What can hang from each mark
pibad: lupa noka tofode
tofode: bigif noka vusu zogov
noka: pibad vusu
lupa: pibad
zogov: tofode
vusu: noka tofode

Each row was made from one small tree. The marks that hang from a mark follow it in brackets, in alphabetical order. Every link used is in the known rows. Write each row's tree.
Known rows
lupa{pibad{noka tofode{bigif vusu}}}: [-1.332  2.151  1.443 -1.891  1.736 -1.518  1.973 -1.736  1.242  1.160
 -2.033  2.499  1.361  1.854 -1.085  1.192  0.869 -1.863 -0.306  0.192
  0.402 -3.172  1.504 -0.290]
tofode{noka vusu zogov}: [ 1.801  2.224  1.010 -2.676  2.900 -2.266  2.535 -2.208  0.991 -1.400
  0.226  2.548  4.852 -1.163 -2.598 -0.066  0.103 -6.537 -0.045 -1.542
  3.642 -2.293  0.398 -3.649]
noka{pibad{tofode{zogov}} vusu}: [-1.106 -2.682  4.817 -2.024  1.733 -0.419  2.692 -3.750  3.962  0.261
 -0.475  1.569  2.401 -3.374 -0.421 -2.157  0.604  2.853  0.954 -1.973
  0.238 -1.254  4.370 -5.443]
zogov{tofode{vusu}}: [-2.034  3.376  0.580 -1.282  1.967 -1.571  1.081 -1.768 -1.451 -1.753
  2.744  0.440 -0.199 -1.112 -1.111  1.508  1.425 -1.475 -0.718 -0.881
  2.019 -5.516 -2.343 -3.310]
vusu{noka tofode{bigif zogov}}: [ 1.581 -1.202  0.809  0.386 -0.262 -2.339  3.380  0.801  4.133 -1.251
 -2.882 -3.740  5.769  1.420 -2.461 -1.025 -0.342 -4.810  2.855 -0.514
 -0.646  1.793 -1.214 -3.558]
noka{pibad{lupa tofode}}: [-3.745 -0.063  5.412 -1.064  0.925 -0.485  3.291 -4.219  2.640  0.839
  1.408  2.677 -3.744 -2.061 -1.595 -2.471  0.843  1.871 -1.270 -0.491
 -0.072 -2.908  0.773 -4.422]
tofode{bigif}: [ 0.321  2.021  0.645 -1.353  2.228 -2.774  2.722  1.975  2.217  0.179
 -0.527 -0.960  2.257 -0.127 -0.368  0.181  0.071  0.418 -0.590 -1.131
  2.748  1.157  2.020 -1.232]
zogov{tofode{bigif noka vusu}}: [-1.357  4.272  1.357 -2.538  2.601 -1.281  2.406  0.298 -0.321 -2.414
  2.515  1.571  1.623 -4.291 -1.531  0.664  0.346 -4.110 -0.659 -1.816
  2.589 -5.474  0.218 -3.906]
vusu{noka{pibad{lupa}}}: [-1.222  0.278  3.419 -0.580 -0.708 -1.238  2.350 -4.710  0.966 -0.184
  2.102  2.228 -3.015  1.194 -3.931  1.093  0.876  0.122 -0.999  0.534
 -0.981 -0.762 -0.110 -5.595]
lupa{pibad{noka{vusu} tofode{bigif}}}: [-1.333 -1.124  1.141 -1.519  1.480 -1.113  1.573 -1.720  1.085  1.254
 -2.400  2.650  3.208  0.498 -0.430  1.789  0.801  2.665 -0.390 -0.450
  0.035 -1.222  4.104 -1.057]
vusu{tofode{bigif noka{pibad} zogov}}: [ 1.325 -2.427  3.704 -0.045  1.211 -1.756  4.151 -1.660  4.601 -1.412
 -2.688  0.682  7.301 -3.707 -1.722 -3.134 -0.412 -5.651  2.296 -0.611
  1.255 -0.263  1.227 -4.550]
lupa{pibad{tofode{bigif vusu zogov}}}: [-0.893  0.895  1.510 -3.274  2.270 -2.062  3.328 -2.750  2.346  1.031
 -3.629 -1.010  1.524 -0.579 -0.479 -1.684  0.694 -3.873  1.130 -0.148
  0.028 -1.587  0.660 -1.024]
tofode{bigif zogov}: [ 0.920 -0.174  0.755 -2.746  2.836 -3.754  3.603  1.519  2.256  0.241
 -4.738 -3.290  3.654  1.535 -0.757 -1.027 -0.588 -2.944 -0.060 -2.148
  2.616  2.789  1.786 -0.811]
pibad{lupa noka tofode{bigif vusu}}: [-4.120  6.818  2.626 -2.257  1.986 -0.961  3.554  2.631  2.585 -0.227
  0.802  2.007 -1.084  4.400 -2.229 -0.034 -0.643  0.349 -1.800 -3.316
  2.249 -3.763  0.006 -0.802]
tofode{vusu}: [ 0.353  5.119  0.222 -1.066  2.101 -1.980  1.503 -1.394  1.216 -1.191
  3.024  1.611  1.966  0.999 -1.224  1.138  0.964 -0.924  0.094 -0.499
  3.222 -2.489 -0.944 -2.635]
noka{pibad vusu}: [-0.054 -1.038  3.582 -0.670  1.381 -0.861  1.785 -4.746  2.045 -0.849
  2.106  3.781  2.916 -2.446 -0.767  0.539  1.160  4.989  0.507 -0.608
  1.336 -0.522  3.964 -5.924]
zogov{tofode{bigif noka{pibad} vusu}}: [-1.833  3.477  3.844 -2.602  2.408 -0.950  2.844 -2.008  0.292 -2.228
  2.330  2.563  0.561 -5.041 -1.984 -0.335  0.256 -4.904 -0.326 -1.248
  1.825 -6.298  0.705 -5.052]
noka{vusu{tofode{bigif}}}: [ 0.926  0.685  0.296  0.725  1.118 -0.843  2.532  1.052  4.140 -2.163
  1.437  0.277  8.458 -1.896  0.381 -0.157  0.504  4.560  2.682 -1.753
  2.039  0.918  2.034 -4.025]
vusu{noka{pibad{tofode}}}: [-0.964 -1.623  4.038 -0.522 -0.260 -0.690  1.671 -3.253  2.520  0.984
  1.637  1.440 -2.599 -1.703 -2.771 -0.162  0.766 -1.007 -0.224  0.801
 -1.693 -2.148  1.695 -5.374]
zogov{tofode}: [-2.098 -0.521  0.455 -0.524  1.545 -1.859  0.700 -1.516 -2.141 -0.528
  1.360  0.197 -0.631 -2.066 -0.833  1.676  1.473  0.608 -1.790 -0.488
  1.392 -3.758 -0.774 -2.980]
noka{pibad{tofode}}: [-1.822 -1.544  5.002 -0.759  1.282 -0.832  2.165 -3.500  2.730  1.420
  0.828  2.374 -1.807 -3.543 -0.741 -1.986  0.946  0.360 -0.522  0.325
  0.155 -2.990  2.335 -4.166]

Which tree is each row?
[ 0.875 -1.670  3.431 -0.932  1.657 -0.327  1.791 -4.430  1.416 -1.137
  3.339  6.562  4.168 -5.886 -1.736  0.722  0.736  2.048 -0.569 -0.635
  2.078 -1.741  5.000 -6.744] : tofode{noka{pibad vusu}}
[-2.727  2.080  2.734 -2.659  1.943  0.209  4.085  1.583  3.766 -0.593
  2.516  2.521  0.912 -4.603 -0.990 -2.053 -0.321  3.592 -1.061 -3.642
  1.677 -1.711  3.681 -3.840] : pibad{lupa tofode{bigif noka{vusu}}}
[ 1.519 -2.648  0.537  1.417 -0.770 -1.981  2.173 -1.625  2.852 -1.057
 -1.504 -1.958  5.105  1.502 -2.730 -0.142  0.498 -3.910  2.226  0.483
 -0.842  0.841 -2.176 -4.353] : vusu{noka tofode{zogov}}
[ 0.548 -0.384  0.508  0.536  1.415 -2.032  1.841  1.137  2.051 -1.268
 -2.118  1.676  8.560  3.686 -1.164  2.217 -0.049  2.140  0.636 -2.239
  2.443  0.729  2.378 -2.090] : pibad{noka{vusu{tofode{bigif zogov}}}}
[-3.393  5.155  2.152 -1.771  0.536 -0.168  2.980 -0.796  2.785 -0.483
  3.838  0.844 -3.582  0.839 -2.634 -0.945  0.529  0.202 -0.647 -1.810
  0.172 -3.833 -1.958 -3.785] : pibad{lupa tofode{vusu{noka}}}
[-2.939  4.509  2.634 -2.157  1.795  0.205  3.125 -1.008  2.316 -0.617
  4.520  4.143 -1.383 -2.952 -2.117 -1.890  0.492 -0.568 -1.504 -2.002
  2.020 -5.145 -0.258 -3.944] : pibad{lupa tofode{noka vusu}}
[-0.526 -2.372  3.895  0.930 -1.461 -1.410  3.693 -5.099  3.339 -1.475
 -1.400 -0.348  2.194  1.544 -4.013 -1.667  0.412 -3.576  2.074  0.395
 -2.019 -0.101 -2.743 -6.190] : vusu{noka{pibad{lupa}} tofode{zogov}}
[ 0.942  4.025  3.337 -3.729  1.739 -2.855  4.372 -1.354  3.832 -1.303
 -2.391 -2.395  2.003  2.708 -3.318 -1.011 -0.807 -7.432  1.947 -1.678
  0.751 -0.104  0.146 -3.966] : tofode{bigif vusu{noka{pibad}} zogov}
[-3.359  0.089  5.186 -1.489  0.971  0.539  3.142 -4.204  3.468 -0.345
  2.697  3.520 -0.489 -2.997 -0.947 -1.812  0.820  6.453 -0.116 -2.087
  0.227 -2.098  3.020 -6.121] : noka{pibad{lupa tofode} vusu}
[ 0.270 -0.466  0.113  1.872  0.764 -1.271  0.608 -0.214  0.911 -1.317
  0.772  4.121  7.496  2.908 -1.237  3.292  0.865  4.356 -0.027 -1.168
  2.386 -0.783  1.997 -2.713] : pibad{noka{vusu{tofode}}}
[-1.527 -2.258  1.049 -0.521  1.070 -1.523  0.552 -3.515 -0.521  2.373
 -2.207  3.610  0.450  1.172 -0.968  1.985  1.435  0.468 -1.574  1.293
 -0.305 -2.595  1.791 -0.537] : lupa{pibad{noka tofode}}
[-2.917  0.555  2.334 -1.721  1.495  0.595  2.776 -0.744  2.284 -0.321
  3.882  4.404  0.403 -4.690 -1.313 -1.237  0.445  4.511 -1.669 -2.649
  1.490 -2.808  2.653 -4.687] : pibad{lupa tofode{noka{vusu}}}
[-0.088 -1.565  2.284 -3.331  2.796 -1.096  3.343  2.274  4.299  0.321
 -1.623  0.038  4.404 -5.123 -0.313 -2.489 -0.724 -0.969  0.127 -3.452
  1.835 -0.562  5.193 -3.216] : pibad{tofode{bigif noka{vusu} zogov}}
[-3.075 -1.078  3.606 -1.220  1.114 -0.767  1.954 -4.682 -1.915 -1.191
  2.507  4.157 -1.652 -5.073 -2.362  0.425  1.107 -0.970 -2.400 -0.558
  0.825 -5.411  0.183 -5.586] : zogov{tofode{noka{pibad{lupa}}}}
[-3.305  3.531  2.291 -3.052  2.070 -1.213  3.932 -1.060  2.815 -0.099
  0.196 -0.643 -1.302  1.551 -1.681 -2.884  0.296 -1.444 -0.613 -2.919
  1.581 -2.852 -1.959 -2.465] : pibad{lupa tofode{vusu zogov}}
[-1.743  3.302  0.642 -1.159  0.929 -1.245  0.835 -1.892 -1.456 -1.960
  3.173 -0.007 -1.082 -0.329 -2.305  2.347  1.270 -2.583 -0.414 -0.508
  0.545 -5.306 -2.378 -4.372] : zogov{tofode{vusu{noka}}}
[ 1.739 -0.991  1.348 -3.154  2.957 -3.157  3.624  1.101  2.088 -0.110
 -3.271  0.131  5.176 -2.468 -1.761 -0.954 -0.928 -5.102 -0.732 -2.177
  3.071  1.409  3.510 -2.303] : tofode{bigif noka zogov}
[ 1.049 -2.034  3.809  0.305 -0.662 -1.862  4.013 -2.173  4.996 -1.242
 -3.077 -2.320  4.367  0.318 -3.008 -2.103 -0.341 -5.639  3.249  0.227
 -1.640  0.890 -0.419 -5.322] : vusu{noka{pibad} tofode{bigif zogov}}
[ 1.337 -0.127  1.178  1.181  0.981 -1.179  3.008  1.164  3.768 -1.636
  0.850  1.783  7.293 -4.162 -0.879 -1.270  0.129 -2.238  1.621 -0.349
  2.105 -0.746  0.946 -3.604] : vusu{tofode{bigif noka}}
[ 1.107  1.274  3.996 -2.876  2.538 -1.939  3.163 -5.258  1.687 -1.400
 -0.017  3.801  3.552 -2.191 -3.166 -1.183  0.164 -7.480  0.253 -0.887
  2.577 -3.169  1.041 -5.474] : tofode{noka{pibad} vusu zogov}
[-0.635 -1.363  1.786 -1.181  1.952  0.201  1.397  0.251  2.657  0.350
  3.051  3.693  2.825 -6.560 -0.380 -0.675  0.562  2.638 -0.759 -1.703
  1.771 -2.873  4.585 -4.325] : pibad{tofode{noka{vusu}}}
[ 1.662 -1.729  1.326  0.121  1.422 -2.102  3.703  0.811  3.978 -1.469
 -2.377 -0.288  8.459 -2.720 -1.154 -2.333 -0.483 -5.013  1.991 -1.248
  2.027  0.392  0.738 -3.186] : vusu{tofode{bigif noka zogov}}
[-2.258  2.089  0.485 -0.292  1.132 -1.437  1.653 -1.149 -0.835 -1.003
  1.656  4.845  2.502  5.314 -2.435  3.833  0.619  6.979 -2.663 -2.555
  2.850 -0.348  1.555 -2.592] : pibad{lupa noka{vusu}}
[ 0.635  0.096  4.228 -1.895  2.134 -1.494  3.243 -1.435  2.662 -0.283
  0.549  3.790  2.504 -5.146 -1.889 -0.819 -0.305 -2.627 -0.706 -0.474
  2.146 -1.051  4.356 -4.450] : tofode{bigif noka{pibad}}
[ 0.427  6.118  3.068 -2.367  1.124 -1.733  3.391 -0.923  3.660 -1.519
  1.724  0.237  0.488  1.045 -2.829  0.270 -0.165 -4.192  1.399 -0.651
  0.874 -1.640  0.537 -4.342] : tofode{bigif vusu{noka{pibad}}}
[-3.207  1.190  5.424 -2.355  1.329  0.269  4.193 -2.306  4.676 -0.501
  1.737  2.142 -0.035 -3.055 -0.815 -2.527  0.213  5.687  0.337 -2.755
  0.360 -1.329  3.663 -5.530] : noka{pibad{lupa tofode{bigif}} vusu}
[ 0.179 -2.116 -0.104  1.059  0.417 -1.378  0.527 -4.722 -0.534 -0.238
 -1.439  4.601  6.193  2.225 -1.158  3.390  1.719  2.982  0.324  0.962
  0.355 -0.735  1.386 -2.166] : lupa{pibad{noka{vusu{tofode}}}}
[-1.734  1.636  5.030 -1.234  1.638 -0.540  2.557 -3.613  3.349  0.416
  2.081  2.563 -1.457 -2.859 -1.102 -2.038  0.909 -1.317  0.260 -0.006
  0.706 -4.502  1.204 -4.475] : noka{pibad{tofode{vusu}}}
[ 0.266 -1.189  0.180  0.337  0.668 -1.662  1.454 -3.173  0.518 -0.393
 -2.229  3.333  6.608  2.182 -0.795  2.932  1.206  2.336  0.821  0.461
  0.480 -0.042  2.091 -1.677] : lupa{pibad{noka{vusu{tofode{bigif}}}}}
[-0.776  5.193  2.886 -1.373  0.343 -1.123  2.507 -4.381  1.711 -1.639
  3.790  2.443 -1.567  2.046 -3.842  0.867  0.749 -2.058  0.281 -0.013
  0.434 -2.899 -1.639 -5.347] : tofode{vusu{noka{pibad{lupa}}}}
[-1.621  1.106  4.458  0.182  0.286 -0.112  4.377 -3.520  4.843 -2.729
  1.660  2.342  4.671 -1.703 -1.093 -1.949  0.384  4.922  2.456 -1.796
  0.590 -0.127  1.301 -6.358] : noka{pibad{lupa} vusu{tofode{bigif}}}
[-1.351 -0.858  2.190 -2.095  2.519 -2.613  2.525  3.313  2.364  1.712
 -4.871 -0.658  2.188  2.992 -1.162 -0.253 -0.865 -2.271 -1.621 -2.749
  1.707 -0.693  3.176  0.401] : pibad{noka tofode{bigif zogov}}
[ 0.905  4.786  0.831 -3.646  3.318 -3.529  4.037  1.184  3.134 -1.210
 -2.773 -2.859  4.172  2.729 -1.282 -1.086 -0.534 -5.498  1.255 -2.736
  3.470  0.296 -0.186 -1.261] : tofode{bigif vusu zogov}
[ 0.057 -1.660 -0.168 -0.269  1.111 -1.832  0.335 -4.782 -1.572  0.452
 -1.432  4.669  4.157  2.636 -1.208  4.316  1.622  3.495 -0.967  0.787
  0.831 -0.491  2.693 -1.554] : lupa{pibad{noka{vusu}}}
[-3.328 -0.292  2.311 -2.231  1.732 -1.626  3.564 -0.770  2.127  1.101
 -1.337 -0.923 -1.825  0.611 -1.354 -2.810  0.282  0.735 -1.639 -2.517
  0.859 -0.938 -0.451 -2.064] : pibad{lupa tofode{zogov}}
